Known rows, with every step that occurs
F/R/L/C/H: [  2  -1  22  -8  10  -5  11  31 -20  14  10  -1   2  -1 -13   0  11   6
   6  18   9  -4  -5   5 -16 -15 -28   3 -15 -14  -9  -7 -26   3  -5   7
  13  -9  27   5  11   9  -6 -12 -14  11  15  12  11 -10 -13  -5  -1 -22
   3  13   3  -1]
A/F/R/L/C: [  9  -5  23  -7  20  -9   1  28 -20  13  13  -5  13  -3 -11 -10   2  12
   6  11   5   1  -7 -17 -12 -31 -38   1 -22 -10   3  -3 -18   0  -8 -23
  10 -13  27  -8   2  19 -14  -8 -16   8   0   8   6  -7   1  -7   5 -25
   7  -5  -3  -8]
R/F/Z: [ 11  25  27  -5  17   8  -4  22 -14  24   8   3   2   3  -4 -12   5  21
 -18  14  13  -7  -1   0 -10 -16 -13   1 -13  11 -10   1 -16   8   5 -21
  16  -6 -10   1   9   6 -11 -13 -13  12  -6  30   8  -1  -9   4  -9  11
  15  -3  -4 -17]
C/H/Z: [  6   3  25   2  14 -17  -3   6 -17  25   8   3 -18   4   2   1   0  12
  12  16   7 -12   0  27 -14  20   2   2  -9  -4   0  -2 -14   2  13   2
  11  -8  15   2  14   0  -9 -10 -15  11  -6  31  22 -13 -11   6  -9  11
  -5  13   1 -14]
R/F/C: [ 12  16  25  -9  18  11   6  12 -12  20  -1   5  15 -14  -4 -13   6  21
  -1  16  15  -6  -3  -8  -9 -17  -4  -1 -13   2  -3  -5 -11  14  -7 -20
  12 -14  -8 -10  15  11  -5  -8 -15  14   4  22  -4  -1  -5  -3 -12  11
   9  -2   6 -21]
F/R/L: [  8   8  21  -7  13  -6   4  20 -15  15   5   4  15   6 -12 -11  20  14
   4  16  11  -9  -7   3 -10 -11 -22   3 -13  -7  -3  -1 -10  -2  -8 -20
  11  -6  10  -5   8   4  -7 -13 -16  11  -7  16  -2   2  -8  -8  -2  -9
   0  -3   1  -4]
H/Z: [  8  10  23   4  14 -16  -6   2 -15  25   6   7  -8   3   4  -3  -2  15
   6  14  11 -14  -4  14  -9  18  -7   1 -13   8  12  -3  -4   3   2  -5
   5  -7   7  -4  10   3 -14  -9 -15  12 -18  30  13  -5  -8   2  -6  14
   1   5  -3 -18]
C/L/R/F/Z: [  8  30  26   0  17   7  -4  10 -14  27  13  -5   0   5  -4 -19  -6  14
  -1   9   5   1  -4 -10 -17 -26 -20   0  -9   3 -24  -1 -15  -3  10 -11
  23  -9  -7  10   5   6  -8 -16 -13   7   5  24  27   4 -17  -5  -6  -7
  26 -19  -2 -23]
A/F: [ 15   1  24  -1  18  -9 -16  10 -14  21   4   1  -2  -1   0 -14  -2  17
  -3   9   9  -5  -6  -4  -3  -2  -7   4 -10   5   4   2  -3   0   9 -40
  10 -18  14 -13   3  11 -19  -2 -19  11 -14  22  20  -6  -4   2  -8   4
   4  -6   2 -15]
R/L/C/F/A: [  8  16  23   2  -7  -1  -5  31 -16  11   7  -6  22  16  -4  -5  -7  12
 -15  14  12 -15  -6   0  -4 -39 -21   0  -8 -14  -3  -2 -30   4 -22  -5
  12 -14   1  -8  10  -1 -19  -6 -14  11  23  16   9   8   4   1  -3  -9
 -10  14   5 -12]
D/R: [  9  22  20   2   8   0  -5  12 -14  25  -6   6  -9   6   1 -16   4  18
 -15  18  18  -9  -2  15   1   7  -6   4  -3  -1  12   3   0   5 -10 -19
   9  -9   0 -20   4  11  -5  -9 -15  11 -13  26  23  -9 -12  -4  -6   4
   5  -2  10 -10]
A/F/R/L/C/H/Z: [  4 -12  26  -5  27 -25   8  25 -24  19  21 -12   0   0 -14   1  -7  10
  25  13  -1   0   2   3 -22 -17 -27  -4 -23 -21  -5  -6 -26   0   2   1
  13  -7  39   0   6  13  -6 -14 -14   4   3  14  11 -13   7   1   7 -24
   3   2  -9 -10]
R/L/C/H: [  3 -13  24  -5  10  -8  -4  23 -18  11   6   8  -4   0  -7   3   2   2
   4  17   8 -11  -6  11  -9  -8 -23   0 -12  -3   1  -3 -28  10 -11  14
  12 -15  18  11   9   5 -14  -5 -15  17  13  19  10 -14 -14   0  -4 -15
   1  16   7  -7]
F/Z: [  9  19  24  -1  13   2  -2  15 -16  22   4   5  -8   7  -2  -8  11  17
 -17  11   9 -12  -9   4  -9  -1 -13  10 -12  12  -8   3  -6   5   9 -13
  10  -8   0   0   6   2 -15  -8 -15   8  -8  32  19   5 -15   0  -4  11
  13   7   3 -12]
A/F/Z: [ 14   7  26  -2  21  -5  -8  17 -16  23   8  -2  -7   7  -3 -13   2  20
 -10   5   3  -5  -7  -7  -9  -9 -14   9 -14   6  -6   7  -6  -1  17 -33
  12 -13   7  -7  -1  10 -18  -7 -17   4 -11  28  23   3  -5   3  -3   6
  12  -5  -3 -16]
A/F/C/H/Z: [  9 -13  29  -4  29 -16   6   3 -18  23   8  -9  -7  -9  -5  -4  -5  17
  25  10  -1  -3   2   6 -18   5   5   2 -15 -18  -4  -3 -10   5  14  -7
  11 -16  17 -10  11  10  -3  -8 -16   3   5  23  17  -4   6   4  -3   9
   2   3   2 -21]
R/L/C/F/Z: [  7  15  23  -3   8   0  -4  30 -18  18   9  -2   9  11 -13   2   9  13
 -20  11   5 -18 -10   0 -14 -40 -33  -3 -16  -2 -12   0 -34   8  -8   1
  14  -8   2   2   5   5 -20  -6 -13   7  22  21   6  12  -5  -2   1 -12
   4  13  -1  -8]
R/F: [ 12  18  25  -5  14   4 -11  18 -11  21   4   8   6  -3   0 -12   0  18
  -7  16  18  -8   1   3  -5  -7  -7  -3 -10   8   0  -2 -13   7   2 -28
  14 -12  -5  -5  11   8 -13  -8 -15  18  -9  25   3 -12 -14   4 -15   8
   6  -6  -1 -17]
H/Z/Q: [  3  13  19   2  16 -14  -2  11 -16  23   2   4 -14  -6   7 -10   1  19
  17  11  18 -11  -3  10 -11  25 -11  -4 -12  -2  25   0 -16   0  -1   8
   6 -15  14 -15  13   3 -13 -10 -16  17 -10  21  19 -11 -15 -11  -3  15
   0  11  -1 -19]
D/R/L/C: [  2   9  19  -1   7  -3  -4  22 -17  17   1   8  -1   4  -6 -11  -1  10
 -11  19  15 -10  -6   7  -1 -18 -30  -2 -13  -1  20  -1 -19  14 -34   0
   7 -12   5 -11   1  13  -9 -10 -14  14   1  20   8  -9  -7  -9   0 -19
  10   2   7  -7]
D/R/F/Z: [ 10  35  25  -5  18   9   2  21 -14  31   1  -2  -2   8  -7 -17   4  24
 -24  17  18  -4   4   5  -8 -17 -13   1  -8   1  -4   4 -14   9  -6 -24
  17  -3 -14 -13   4  11   1 -18 -11   7  -6  31  14  -7  -7   1  -6   4
  19 -13   1 -14]
A/F/C/H/Z/Q: [  2 -15  24  -5  32 -19  10  11 -19  25   3 -14 -13 -16  -4  -8  -4  21
  37   8   3  -1   2   3 -21   9   1  -3 -15 -25  12   0 -19   2  13   8
  12 -23  24 -16  14  11  -1  -9 -17   7  14  15  25 -12  -1  -9   0  12
   1   8   2 -24]
L/R: [  8  17  23   4  10  -6  -4   5 -11  25   4   7  -5   6   2 -16  -1  10
   1  13   9 -12  -6   0  -6   2 -14   5  -7  16  -5  -2   2  -3   2 -18
  10 -13   0  -7   7  11 -17  -4 -15  10 -15  20  29   0 -17  -6  -6   5
   8   1   9 -15]

Rows
[  4  -2  21  -3   7  -2  -9  20 -16  11   5  13   5  -1  -3  -3   1   6
  -7  15  13 -13 -11   1  -3 -18 -31  -2 -17  12  11  -4 -22   9 -21   1
   7 -15  12   4   6   8 -19  -5 -16  17   1  17   0  -7 -12  -7  -3 -13
   3   9   4  -9]
R/L/C
[  9  23  28  -6  19   8  10   6 -10  26   3   2   9  -8  -7 -17  -4  16
   8  14   9  -7   0 -15 -14 -21 -10  -1 -13   4  -9 -10  -6   5  -5 -19
  14 -15 -14  -7  14  16  -5  -8 -12  10  -1  15   8   2  -4  -6  -6   5
  13  -8   8 -23]
L/R/F/C
[ 15  12  22  -4  20  -8   1  18 -17  23   8  -7   6  -1  -5 -16   3  19
   0  10   7   2  -2 -12 -10  -3 -14   6 -11  -8  -6   1   0  -7  15 -47
  12 -11  19 -20   5  13 -10 -10 -17   7 -14  16  22  -5  -5  -4  -3  -2
   6 -12   0 -11]
A/F/R
[  0  -3  23  -4  17 -16  14  25 -23  20  16  -4  -2   1 -12   8   1   7
  17  18   6  -7  -2  12 -22  -6 -28  -3 -19 -14  -3  -9 -27   4  -9  21
  11  -3  29   8  13   5  -3 -16 -11   8   8  17   7  -9  -5  -1   4 -19
   2  13  -5  -5]
F/R/L/C/H/Z
[ -6 -11  21  -3  18 -20   1  22 -20  16   7   1 -15  -9  -4   2  -2   9
  25  15  12 -11  -2  14 -18   3 -27 -10 -18 -13  22  -3 -42   7 -12  43
   9 -15  27   5  13   5 -10 -11 -15  17  18  15  12 -18 -12  -9   2 -10
  -2  22  -2 -14]
R/L/C/H/Z/Q
[  8  22  25   1  15   4 -10   7 -12  23  10   0   1  -1   4 -20 -11  10
  12  11   7  -1  -2  -7 -13 -17 -14  -4  -4   0 -11  -4 -14  -5   4 -18
  20 -14  -5   2   8   7 -11 -12 -15  13   3  19  22  -5 -18  -6 -12  -8
  16 -23   0 -22]
C/L/R/F
[ 13  -6  24  -5  22  -2   0   7 -16  18  -1   0   6 -13  -3 -15   3  20
   7   8   4  -3  -7 -11  -8 -11  -5   6 -14  -3   3   0  -3   7   4 -32
  10 -20   9 -16   6  15 -12  -3 -19   7  -1  17  12   1   1  -4  -5   7
   6  -4   9 -20]
A/F/C
[  1  -1  21   0  18 -19   0  13 -17  24   4  -2 -24  -4   4  -4   4  15
  23  14  14  -9   1  22 -15  28  -2  -2  -9 -12  15   1 -24   0   9  19
  10 -15  20  -7  16   0  -7 -12 -16  15   3  21  27 -18 -18  -5  -5  13
  -5  17   2 -16]
C/H/Z/Q
[ 11  33  28   2   6   5   0  17  -9  25  10  -5  14  10   1 -24 -15  16
  -1  16  16  -4   3 -10  -5 -17  -8   4  -5   7 -14  -4  -5  -4  -3 -23
  16 -13 -15 -10  12   5 -14 -13 -11  12 -12  17  20   0  -1   3  -9   6
   6  -6   5 -22]
L/R/F/A
[  0  15  27  -6  29  -6  19   9 -13  32   5 -11  -5 -16  -8 -13  -7  18
  40  15   7  -4   7   0 -26  -2  -4  -8 -14 -19   3  -8 -26   1   6  17
  17 -17   1  -7  20  12   6 -16 -11   9  15  11  18 -12  -4 -11  -3   9
   9   2   4 -26]
L/R/F/C/H/Z/Q
[  8  -4  25  -6  15   2  11   9 -15  19  -3   3  -7  -8  -3  -6  12  13
   8  16   7  -8  -5  10 -13   5   6  11  -7 -10  -9  -2  -9  10   5  -5
  12 -17   5  -5  17   3  -5  -6 -16  10  17  22  17  -4 -11  -3  -9   9
   2  12  15 -13]
F/C/H
[  9   9  21  -1   5  -4 -10  25 -16  14   5   3  13   6  -7   0   1  10
 -10  13   8 -17  -7   4  -8 -35 -27  -7 -11  -8   3  -3 -32   7 -15  -5
  11 -13  10  -3   9   5 -19  -2 -15  13  17  17   4   1  -3  -3  -5 -13
  -6  11   3  -8]
R/L/C/F
[  8  27  26   4   3   6  -6  12 -13  20  13  -9  11   5   4 -25 -22  12
  10  12  12   4  -1 -14  -8 -25  -9   3   2  -4 -18  -4 -10  -7  -2 -12
  21 -15  -9  -4   8   1  -9 -16 -14  12   4  17  29   2 -10  -2 -10  -5
  10 -20   4 -26]
C/L/R/F/A
[ 11  27  23   2   5   5  -1  25 -19  24   8  -5  -4   6  -3   0   0  16
 -26  10   7 -13  -7  -4 -13 -26 -23   5 -11   2  -9  -1 -28   7   7  -7
  14  -9   4  -6   9   8 -20  -4 -12   8  16  26  29   7 -11   0  -4   2
  11  17   0  -9]
L/C/F/Z
[ 12  22  21   4   2   2  -7  23 -16  21   2   0   2   1   1  -2  -5  12
 -14  13  11 -13  -5   1  -8 -16 -16  -2  -6   0  -1  -4 -24   6  -1 -16
  10 -15  10 -11  11   8 -22   1 -14  14  13  22  24  -5 -11  -1  -9   0
   1  14   4 -10]
L/C/F
[  3  16  19  -4  12   1   1  37 -18  17   4  -7   0   4 -11  -4   8  17
  -9   9   8 -16  -8  -7 -17 -36 -41  -5 -16 -14   7   3 -45   3 -12  13
  14 -14   7  -6   7   6 -18  -8 -16  12  30  15  12   7  -9 -13   3  -8
   5  19  -1 -11]
R/L/C/F/Z/Q
[ 12  31  20   1   3   2   9  29 -19  24   6  -8  10  -2  -5  -3   3  16
 -15  13  11  -6  -5  -8 -15 -23 -23   2  -8 -12  -9  -7 -20   0   4 -23
  13  -8  18 -19  14  10 -14  -6 -12   9  12  16  27  -2 -11  -5  -3  -7
   1  10   1  -4]
L/C/F/R
[ 10  31  29  -2  20   4   1  15 -11  32  11   0  -1   7  -8 -17  -2  16
  -7  12   8  -7  -1 -10 -13 -21 -21   3 -14  17 -17  -2 -10  -1  10 -16
  19  -7 -13   2   8  12 -12 -13 -10   8 -10  23  19   8 -10   2  -5   5
  22  -6  -2 -20]
L/R/F/Z
[  5   7  20  -7   8  -3   9  27 -20  13   9   4  10  -4 -11  -6   9  10
  -4  16  11  -7 -11  -4 -12 -25 -36   2 -19  -2   3  -5 -18   6 -16  -5
   9  -8  20  -1   8  11 -12 -11 -15  13   2  12   0  -2 -11 -10   2 -19
   5   7   0  -4]
F/R/L/C
[  6  19  19   1   4  -2  -5  26 -17  21   0  -2   7  12  -9  -6   1  13
 -17  17  12 -15  -2  12  -6 -33 -26  -8  -6 -19  10  -1 -27   9 -26 -11
  11 -11   4 -18   4  11  -8  -6 -14   9  16  19  12  -4   1  -6  -2 -19
   0   4   7  -5]
D/R/L/C/F
[  4  30  22  -2  21   9   1  18 -15  25   9 -10  -8  -5  -1 -25  -3  18
  12   7  11   2  -4 -16 -19 -19 -26  -4  -8  -8  -7   1 -26  -6  10   5
  23 -14  -2   1   7   8  -8 -17 -15  11  14  17  31  -1 -23 -17  -5  -5
  27 -14   0 -26]
C/L/R/F/Z/Q
[ 12  22  21  -5  10  -6   0  26 -15  19   6  -4  21  12 -15  -8  20  18
  -2  14   5 -14  -4   7 -16 -31 -16  -4  -8 -26 -13  -2 -19  -5  -2 -30
  15  -5  10 -13  11   0  -7  -9 -16   6  10  18   3  11  -1  -6  -3  -8
 -13  -4  -1  -3]
C/F/R/L
[  9  10  24  -8  15  14   1   6 -16  14   2   1  11 -20   2 -14  -1  17
   6  12  11   1  -5 -10 -14 -23  -5  -3  -8 -10  -5  -5 -17  10  -4  -9
  18 -17  -2  -4  12   3   0 -12 -17  13  20  21   3  -2 -13  -9 -14   0
  12 -14   5 -24]
R/F/C/L
[ 13 -10  23  -4  19   0  -5   3 -19  13   2  -5   3 -15   0 -16  -3  17
  15   5   0   4 -11 -11 -11 -17  -4   2 -10 -17  -3   0  -6   5   4 -24
  13 -23  15 -12   3  11  -9  -4 -21   6  14  17  20   5  -5 -10  -7  -5
  11 -14   8 -24]
A/F/C/L
[  6  11  22   0  11   4   6  -5 -15  17   2  -2  -4  -9   0 -18  -4  10
  21   9   1  -3 -12 -12 -14 -11 -11   6  -6  -7 -14  -7  -3  -1  -3  -2
  14 -18   0  -4   8   7  -7  -6 -17   6  13  15  26  12 -13 -18  -4  -6
  16  -7  14 -23]
F/C/L/R
